Each row comes from the steps of one path. Every step used is in the known rows, and no mark comes twice. Write the path behind each row, first mark first.
Known rows
h g s: [ 1.86 -2.25  0.68  2.15 -0.87  3.05  2.22 -1.16  0.16 -1.01  0.07 -1.87
 -1.88 -1.07  2.12 -3.22  1.25  0.47 -0.17  1.60 -0.81]
a k g: [ 1.14 -0.96 -1.43 -0.04 -2.26  3.38  1.67 -1.14 -0.22  2.95  3.65  0.64
 -2.04 -3.05 -0.09  0.42 -0.79  0.30  3.88  0.95 -0.39]
k g s j d h: [-0.19 -2.39 -2.76 -2.88 -2.45  0.88  1.06  0.52 -1.00  1.37  2.17 -0.14
 -2.53 -3.51  7.77 -1.35 -0.82  1.28  0.59 -0.86 -1.24]
a k g x: [ 1.78  0.05 -4.52  0.59 -3.89  2.46  0.43 -1.95 -0.99  3.32  1.63  0.82
 -2.47 -3.82 -1.32  0.64 -2.26 -0.06  2.74  2.02 -0.17]
d h g: [ 1.41 -0.21  1.48  0.36 -1.25  2.07  1.78 -1.13  0.69  0.19  2.97 -1.74
 -3.09 -1.28  3.45 -1.83  0.14  0.66 -1.12 -3.35 -1.41]
d g: [-0.09 -1.19  0.09 -2.54  2.42  0.39  1.75 -1.50 -0.38  0.27  1.33 -0.65
  0.24 -1.74  1.71 -1.66 -0.56  0.92  0.61  0.45 -1.03]
a h g x: [ 2.12 -0.95 -0.73  2.27 -2.05  1.52  1.14 -2.18  0.75  0.20  1.52 -1.27
 -0.83 -1.43 -2.06 -3.82 -1.17 -0.06 -1.77 -0.21 -0.38]
s j d: [ 1.06 -2.12  0.45  1.56 -1.71  0.84  1.39  0.77 -0.91  2.07 -0.09 -1.10
 -0.63 -2.09  2.24 -2.16 -0.32  0.91 -1.77  0.19 -1.14]
d g s j: [ 0.54 -3.52 -1.35 -5.89  1.03  1.33  1.59 -1.05 -1.02 -0.31 -1.32 -0.57
 -1.58 -2.06  5.05 -3.45 -0.73  0.67  0.70  3.33 -0.88]
a h g: [ 1.41 -1.89  2.17  1.47 -0.34  2.53  2.37 -1.36  1.55 -0.13  3.62 -1.39
 -0.58 -0.62 -0.80 -3.94  0.36  0.32 -0.65 -1.24 -0.57]
k g d h: [ 0.46  0.10  0.31  0.84  0.36  0.81  1.43 -1.43 -0.27  0.46  2.14  0.96
 -0.01 -3.40  3.82 -0.50  0.73  1.11  0.55 -4.43 -1.15]
x g: [ 0.21 -0.47  0.76  0.69 -0.29  0.62  2.07 -2.09 -0.84  2.24  1.75 -1.90
 -1.43 -1.36 -2.34 -1.44  0.68  1.61  1.46 -0.70 -1.06]
d j: [ 0.68 -0.35 -0.81  0.18  1.33  1.24  2.79 -1.49 -1.73  0.08 -0.95 -1.52
 -0.64 -2.45 -2.03  0.16 -0.35  0.43 -0.26  1.01 -0.78]
k g s: [ 0.34 -1.95 -2.30 -0.99  0.33  1.83  1.94 -1.42 -0.83  0.58  1.47  0.16
 -1.34 -2.70  1.82 -1.70  0.87  0.98  2.85  2.36 -0.69]
a h: [ 0.59 -0.85 -0.32 -0.53  1.33  1.22  2.44 -2.09  1.52  0.16  3.08 -0.22
 -0.09 -1.39 -1.44 -3.34  0.69  0.35 -0.30 -0.23 -0.35]
k a h g s j: [ 1.78 -4.28  3.18 -2.26 -3.63  4.49  2.44 -1.07 -0.12 -0.06  1.05 -0.76
 -1.32 -1.95  2.77 -6.46 -0.18  0.30  1.16  1.62 -0.50]
k g: [ 0.42 -1.23 -0.49 -0.27  0.09  1.42  1.68 -1.10 -1.04  2.24  2.70  0.16
 -0.93 -2.54 -0.22 -0.95  0.37  1.15  2.32  0.23 -0.99]
a h g d j: [ 1.69 -1.90  3.23  4.55  0.65  2.35  3.12 -1.37  0.01 -2.31 -0.45 -1.46
  2.27 -1.99 -1.37 -2.15 -0.09 -0.02 -2.00 -2.63 -0.34]
j d: [ 0.35 -0.58  0.13  4.13 -0.05  0.37  1.79  0.02 -0.09  1.01  1.24 -1.28
  0.85 -1.93  0.87 -1.13  0.52  1.04 -1.22 -0.63 -1.01]
x j: [-0.23 -0.54  0.72 -0.38 -0.55  1.70  1.91 -1.33 -1.19  1.28  0.84 -2.33
 -2.59 -1.65  0.49 -2.71  1.85  1.06 -0.01  0.92 -1.25]
x d: [ 2.05 -1.06 -1.10  1.59  1.85  1.31  2.02 -0.70 -0.52  1.93  1.22 -0.59
 -1.66 -1.72 -2.99 -1.73  0.76  0.37 -0.47  1.55 -0.53]
j d g: [-0.72 -1.44  0.11  0.88  1.66 -0.57  1.50 -0.02 -0.40  0.32  1.81 -1.03
  2.26 -2.02  3.08 -0.90 -0.96  1.29 -0.64 -0.53 -1.16]

Which path is each row?
[ 2.52 -1.55 -0.33  2.07 -2.12  2.56  2.04 -1.56 -2.41  0.95  0.24 -1.21
  0.26 -3.42 -5.57 -2.38 -3.04 -0.32 -0.53  1.44  0.03]
k a h g x d j
[ 0.20 -2.86 -0.53  0.61 -2.61  0.59  1.69 -0.12 -1.43  1.83 -0.50 -2.24
 -1.35 -1.98  2.46 -2.38 -0.06  1.74  0.30  1.11 -1.06]
x g s j d
[-2.02 -2.28 -0.79 -1.03  0.56  0.26  1.58 -0.09 -1.32 -0.92  0.51 -2.60
  0.27 -2.23  6.16 -2.59  0.55  1.52 -0.08  2.04 -1.21]
x j d g s
[ 2.82 -1.57 -2.75  2.51 -0.38  1.40  1.86 -1.36 -1.34  0.25  0.10 -1.75
 -0.95 -2.41 -5.87 -1.70 -2.68 -0.59 -2.21  1.43  0.09]
a h g x d j
[ 2.22  0.66 -6.43 -1.18 -3.05  1.83  0.19 -1.41 -0.75  3.91  3.59  1.13
 -4.64 -4.32 -0.40  1.40 -2.98 -0.34  1.92  0.25 -0.12]
a k g x d h
[-0.01 -2.94  0.65 -1.85 -0.07 -0.10  1.05  0.78 -1.15  1.41  0.39 -1.01
  0.84 -2.21  4.39 -1.96 -1.79  1.16 -0.90  0.16 -1.30]
s j d g
[ 0.69 -0.77  0.28  5.67 -4.75  1.04  0.28  0.11 -1.90  1.38 -0.24 -3.67
 -1.39 -2.07  1.31 -2.55 -0.35  0.98 -2.85  0.00 -1.38]
h g x j d
[ 0.60 -0.81 -0.29 -1.03 -1.99  0.29  1.16  0.46 -0.23  1.57  1.52 -1.02
 -2.33 -2.44  5.46 -1.51 -0.88  0.93 -2.26 -2.65 -1.46]
s j d h
[ 1.27 -0.99 -0.20 -0.33 -1.07  2.52  2.11 -1.47  0.85 -1.41  1.78 -1.73
 -3.51 -1.39  5.48 -2.63  0.75  0.48 -0.67 -1.31 -1.10]
d h g s
[ 0.44 -0.37  1.73  3.75  0.73  0.47  2.82 -2.09 -2.45  0.15 -2.33 -1.97
  1.42 -2.72 -2.80  0.39  0.26  1.31  0.13 -1.92 -0.85]
x g d j
[ 2.36 -0.94  0.40  1.09 -0.27  2.08  1.74 -0.32  0.24  1.09  3.38 -1.54
 -3.64 -1.41  1.12 -1.77 -0.10  0.36 -1.34 -2.30 -1.05]
x d h g
[ 2.65 -0.06 -4.18  2.28  0.22  0.23  0.82 -1.49 -1.31  2.28 -0.93 -0.38
 -1.90 -2.55 -4.09 -1.62 -0.71 -0.03 -1.48  2.71 -0.34]
g x d
[ 0.95 -2.86 -1.31  0.86 -1.60  1.26  1.67  0.46 -0.72  0.48 -1.40 -1.17
 -0.97 -2.23  4.11 -2.98  0.34  0.79 -1.29  2.30 -0.85]
g s j d
[ 1.64 -0.91  0.15  3.57 -1.74  3.31  1.60 -1.12 -0.08  1.61  1.45  1.30
  0.33 -3.58  0.87  0.16  0.10  0.23  2.71 -0.80 -0.25]
a k g d
[ 1.07 -3.43 -2.72 -0.04 -4.61  3.32  1.26  0.82 -0.84  2.52  1.39  0.25
 -2.02 -3.59  4.84 -0.57 -1.44  0.44  2.71  2.73 -0.34]
a k g s j d
[ 1.03 -3.52 -1.90 -3.69 -1.38  2.29  1.49 -0.64 -1.65  1.76  0.05  0.17
 -2.76 -2.84  3.08 -2.79  0.09  0.86  2.42  3.05 -0.83]
k g s j
[ 2.05 -0.92 -0.96  1.71 -5.36  0.56 -0.08  0.30 -0.93  1.66  0.03 -1.92
 -3.02 -2.56  5.04 -2.06 -2.59  0.54 -3.79 -2.64 -1.47]
s j d h g x
[ 2.07  0.78 -1.40  1.09 -2.85  1.10  0.56 -1.93 -0.15  0.48  0.99 -1.60
 -3.47 -2.08  2.31 -1.62 -1.34  0.28 -2.10 -2.34 -1.24]
d h g x
[ 2.01 -2.53  0.23 -3.07 -2.76  2.92  1.67 -0.69  0.06 -0.39  0.25 -1.66
 -4.99 -1.58  6.80 -3.67 -0.12  0.37 -1.04 -0.58 -1.24]
d h g s j
